Every row comes from one small tree of marks. The marks that hang from a mark follow it in brackets, in the order of their numbers. Every link used is in the known rows. Which tree was each row made from?
In the rows, zero is written as 128.
Known rows:
q809[q760]: 168  134  119  158  151  143  136  131  133  146  184  102  155  113  135  106  171  102  105  149  121  91  184  125  163  130  104  120  111  162
q772[q41 q760]: 144  108  147  153  158  123  167  131  106  180  150  81  156  127  106  137  147  98  92  173  113  102  179  145  148  112  121  101  122  135
q760[q184]: 157  119  132  120  142  136  147  106  123  129  164  107  158  112  142  133  166  103  116  152  116  102  117  138  144  130  112  150  88  162
q184[q128]: 151  114  141  146  162  131  140  138  128  140  143  114  159  126  82  132  149  113  132  162  129  71  144  90  150  127  128  112  108  147
q959[q128[q184 q934] q334[q444 q458]]: 113  151  90  159  141  42  157  123  157  117  113  150  85  87  137  119  184  81  133  184  139  92  74  125  173  112  164  114  140  97
q128[q184 q934]: 163  144  136  162  174  107  140  143  135  148  126  110  84  127  140  135  152  65  104  154  121  66  122  101  152  109  133  130  65  128
q934[q128[q184]]: 158  130  180  158  143  108  153  120  129  146  121  100  149  151  131  159  147  90  139  163  113  57  111  108  138  121  127  148  96  147
q41[q772[q760]]: 192  103  128  159  138  164  160  154  96  158  144  96  137  134  97  126  163  122  71  152  98  126  153  133  141  111  120  94  123  96
q444[q334]: 145  130  137  116  170  164  143  125  103  112  146  120  123  121  106  128  146  148  95  154  119  123  126  121  138  106  90  149  88  161
q772[q128 q760]: 169  93  143  173  168  126  176  134  142  171  138  98  137  134  81  123  132  114  72  180  115  147  183  146  150  106  127  79  130  105
q184[q128[q934]]: 154  121  135  160  176  112  128  157  131  137  139  118  126  114  92  136  143  90  106  168  129  65  147  79  155  121  148  120  102  131
q444[q334[q458 q476 q959[q128]]]: 113  168  100  88  164  132  108  124  134  128  127  124  119  139  63  112  155  148  122  159  165  172  62  138  161  110  104  132  156  115
q809[q760[q184[q128]]]: 154  136  109  163  128  133  139  143  139  160  181  111  185  96  127  108  179  70  141  179  141  82  153  128  155  131  136  138  122  169
q444[q809[q760[q184]]]: 181  111  118  140  123  170  121  124  144  139  194  98  171  113  138  109  148  101  97  158  116  112  138  123  134  140  110  168  108  180
q462[q184]: 158  110  116  114  164  141  167  108  112  129  109  124  172  133  120  139  142  128  119  143  98  82  124  115  155  107  117  130  93  158
q809[q760[q184[q128[q934]]]]: 157  140  105  176  139  119  131  161  141  158  180  116  155  85  134  113  176  50  118  185  137  78  153  117  157  127  148  147  117  159
q458[q128[q934] q334[q476 q959]]: 145  163  137  130  198  137  58  128  118  137  129  132  99  209  108  154  115  137  85  149  160  128  119  113  130  111  140  115  66  85
q444[q334[q476 q959]]: 141  142  126  91  179  164  87  116  137  117  139  100  117  147  89  118  135  168  122  145  154  151  106  138  148  103  95  139  109  111
q934[q128]: 165  109  179  144  148  121  143  114  122  125  145  100  169  138  122  163  141  121  113  156  104  76  136  110  141  131  119  148  111  152
q645[q334[q444 q458 q959]]: 124  136  82  99  112  84  123  100  127  117  127  91  85  146  113  130  143  159  136  142  129  154  126  160  158  132  100  170  173  127
q444[q334[q458[q128] q959]]: 139  174  127  81  144  156  114  107  88  119  113  117  102  177  94  134  146  153  102  148  144  162  101  150  156  114  106  119  117  139
q444[q334[q458 q959[q128]] q809]: 135  144  104  79  130  152  104  113  118  128  131  126  110  151  50  115  136  150  96  161  134  189  57  118  128  125  115  171  152  159
q334[q476 q959[q128]]: 147  133  113  105  171  126  100  102  157  138  141  110  151  157  72  111  150  129  135  151  159  141  104  117  156  124  132  112  139  102
q444[q809]: 179  93  145  125  155  168  120  114  132  122  161  99  143  143  104  133  121  140  83  138  105  106  133  96  130  134  98  145  93  161
q959[q128[q934] q334]: 141  127  116  148  179  91  141  131  155  123  139  166  131  82  121  103  172  103  99  163  113  95  122  86  148  101  171  119  111  116
q462[q184[q128]]: 148  108  112  128  160  134  168  128  114  143  98  134  189  133  86  139  140  115  145  165  114  61  121  93  154  105  141  123  110  155
q760[q184[q128]]: 144  118  130  135  138  131  146  125  129  139  154  116  173  109  109  133  161  91  144  173  133  83  112  114  143  128  136  139  101  159
q959[q128 q334[q444 q458 q476]]: 106  130  98  132  156  76  142  102  170  92  140  141  148  85  112  114  171  153  142  166  153  112  86  138  182  122  123  93  171  87
q772[q760[q184]]: 169  108  126  134  134  134  161  126  121  153  185  104  159  112  127  120  150  91  75  169  105  128  141  163  145  126  123  125  109  133
q458[q128 q334[q444[q809] q476]]: 145  114  142  139  167  160  88  111  107  94  150  127  138  200  107  169  91  182  85  171  154  119  109  111  119  131  99  120  84  115
q444[q334 q809]: 163  108  140  110  158  191  118  127  111  108  151  118  128  132  90  129  117  164  75  152  111  133  108  103  117  113  86  173  89  170
q645[q334[q444[q809] q458[q128[q184]]]]: 139  128  114  128  115  115  145  127  105  109  109  115  101  168  122  148  111  150  115  155  133  118  100  120  139  120  94  151  141  155

Write each row's tree:
140  102  121  139  170  114  117  98  173  78  151  108  140  94  143  121  153  176  141  149  138  87  137  144  171  116  111  100  122  80 -> q959[q334[q444 q476]]
125  144  85  103  111  76  132  77  124  118  135  102  109  149  87  125  167  119  136  176  147  163  91  162  175  159  131  125  184  120 -> q334[q444 q458 q959[q128]]
155  125  111  140  124  182  116  154  125  138  176  125  165  99  99  107  142  112  109  189  138  121  110  111  121  118  116  187  119  189 -> q444[q334 q809[q760[q184[q128]]]]
169  138  100  104  113  188  81  120  131  141  175  104  136  132  112  95  145  127  104  168  135  170  109  149  120  127  114  201  119  171 -> q444[q334[q959] q809[q760[q184]]]
126  135  156  200  190  83  169  143  136  190  64  91  89  138  111  155  158  63  142  188  145  79  149  108  144  80  151  110  92  125 -> q772[q41 q128[q184 q934]]
127  110  99  127  121  92  140  94  152  92  142  142  138  96  107  116  157  148  116  170  123  125  86  122  156  136  135  123  166  124 -> q959[q128 q334[q444[q809] q458]]
139  116  85  96  102  108  102  102  133  111  130  87  88  153  100  130  118  174  121  140  122  164  113  144  141  140  99  189  178  138 -> q645[q334[q444[q809] q458 q959]]
144  150  137  136  168  112  131  127  135  104  125  136  110  118  149  135  161  133  86  133  118  86  130  119  173  112  137  80  98  108 -> q959[q334[q458[q128[q934]]]]
182  110  115  176  127  141  156  180  100  168  140  111  136  107  98  128  168  74  85  185  117  113  124  123  138  106  164  115  128  94 -> q41[q772[q760[q184[q128[q934]]]]]
131  117  132  169  145  98  160  160  114  190  146  96  154  99  103  141  152  48  108  209  128  90  148  137  143  109  165  124  126  132 -> q772[q41 q760[q184[q128[q934]]]]
148  172  109  126  122  83  113  96  107  116  98  94  56  190  136  152  146  98  120  170  159  126  100  164  183  144  137  99  126  96 -> q334[q444 q458[q128[q184 q934]] q959]
119  170  98  86  141  126  127  112  109  136  126  130  109  139  66  113  168  130  115  164  142  177  77  138  148  117  116  146  147  145 -> q444[q334[q458 q959[q128]]]
144  85  112  127  152  136  113  125  150  88  148  100  133  129  110  130  96  188  116  147  132  120  129  111  135  118  78  175  148  128 -> q645[q334[q444[q809] q476]]
155  83  110  128  130  129  130  115  126  96  146  106  122  128  113  132  107  173  109  153  111  125  143  110  123  125  91  188  139  158 -> q645[q334[q444[q809]]]
152  119  125  135  139  112  116  111  134  74  131  124  100  122  148  145  133  158  81  155  123  101  117  130  167  131  129  103  124  104 -> q959[q334[q444[q809] q458[q128[q934]]]]
186  101  122  194  143  136  174  169  117  175  112  102  111  114  105  133  164  85  68  185  112  151  140  141  134  90  156  105  130  78 -> q41[q772[q128[q934] q760[q184]]]
132  174  127  84  168  165  95  120  112  111  116  110  112  177  90  132  135  171  109  143  165  159  90  150  164  108  93  104  124  109 -> q444[q334[q458[q128] q476 q959]]
149  113  129  123  128  125  127  91  130  76  135  121  129  135  138  139  134  175  105  148  125  108  114  137  163  136  115  98  130  117 -> q959[q334[q444[q809] q458[q128]]]
103  144  97  144  149  64  147  110  177  112  117  136  127  98  121  112  179  121  165  172  163  97  59  137  181  111  134  90  154  81 -> q959[q128[q184] q334[q444 q458 q476]]
121  122  96  122  126  88  153  120  117  102  136  103  103  114  124  136  142  155  118  147  119  122  132  141  158  124  84  163  160  147 -> q645[q334[q444 q458]]
183  109  137  199  143  141  187  162  117  197  87  93  112  152  84  124  164  97  104  175  123  133  142  129  135  82  138  72  125  78 -> q41[q772[q128[q184] q760]]
123  146  103  94  154  111  98  131  158  135  125  92  109  147  97  115  137  167  137  111  141  146  115  136  159  107  92  151  158  113 -> q645[q334[q458 q476 q959]]
142  122  88  97  100  100  112  78  130  115  140  102  112  160  73  126  141  134  120  175  139  175  77  146  156  167  127  147  185  129 -> q334[q444[q809] q458 q959[q128]]
125  178  136  132  190  145  129  161  112  114  104  127  88  146  118  144  135  123  88  158  163  108  72  121  168  89  96  103  91  116 -> q444[q334[q458[q128[q184 q934]] q476]]
144  156  110  132  179  102  97  130  165  156  117  116  107  158  88  110  150  82  137  164  167  123  83  106  156  109  157  117  121  87 -> q334[q476 q959[q128[q184 q934]]]
117  142  84  104  135  81  108  86  149  108  138  96  122  148  80  126  156  139  144  171  172  160  80  160  186  150  117  109  191  88 -> q334[q444 q458 q476 q959[q128]]
190  105  119  151  117  161  165  147  96  161  148  97  152  119  118  124  173  103  84  160  105  133  125  149  135  110  130  117  121  107 -> q41[q772[q760[q184]]]
140  162  155  149  167  139  132  127  88  158  117  145  121  209  123  158  137  109  110  162  137  87  105  101  115  105  126  108  33  144 -> q458[q128[q184] q334]
168  94  110  155  146  152  99  120  158  98  188  81  156  124  123  119  123  154  107  167  150  108  151  135  166  147  83  131  144  123 -> q334[q444[q809[q760]] q476]
123  175  94  98  152  111  117  127  111  131  122  136  82  128  76  118  162  110  93  170  139  171  77  130  153  112  133  155  141  137 -> q444[q334[q458 q959[q128[q934]]]]
141  165  140  147  163  100  139  133  140  124  104  138  96  129  158  133  163  106  107  138  126  71  108  119  168  99  144  78  83  104 -> q959[q334[q458[q128[q184 q934]]]]
148  149  132  78  156  191  72  122  120  106  122  106  115  190  75  132  102  187  92  143  162  171  71  132  144  117  89  129  126  122 -> q444[q334[q458[q128] q476 q959] q809]
140  113  110  159  155  141  82  127  144  118  191  107  135  146  114  135  118  157  100  173  147  119  130  127  128  138  90  158  109  123 -> q458[q334[q444[q809[q760]] q476]]
156  130  125  157  136  156  103  115  89  118  167  132  139  190  126  150  117  147  83  185  139  119  146  121  117  141  114  137  93  155 -> q458[q128 q334[q444[q809[q760]]]]
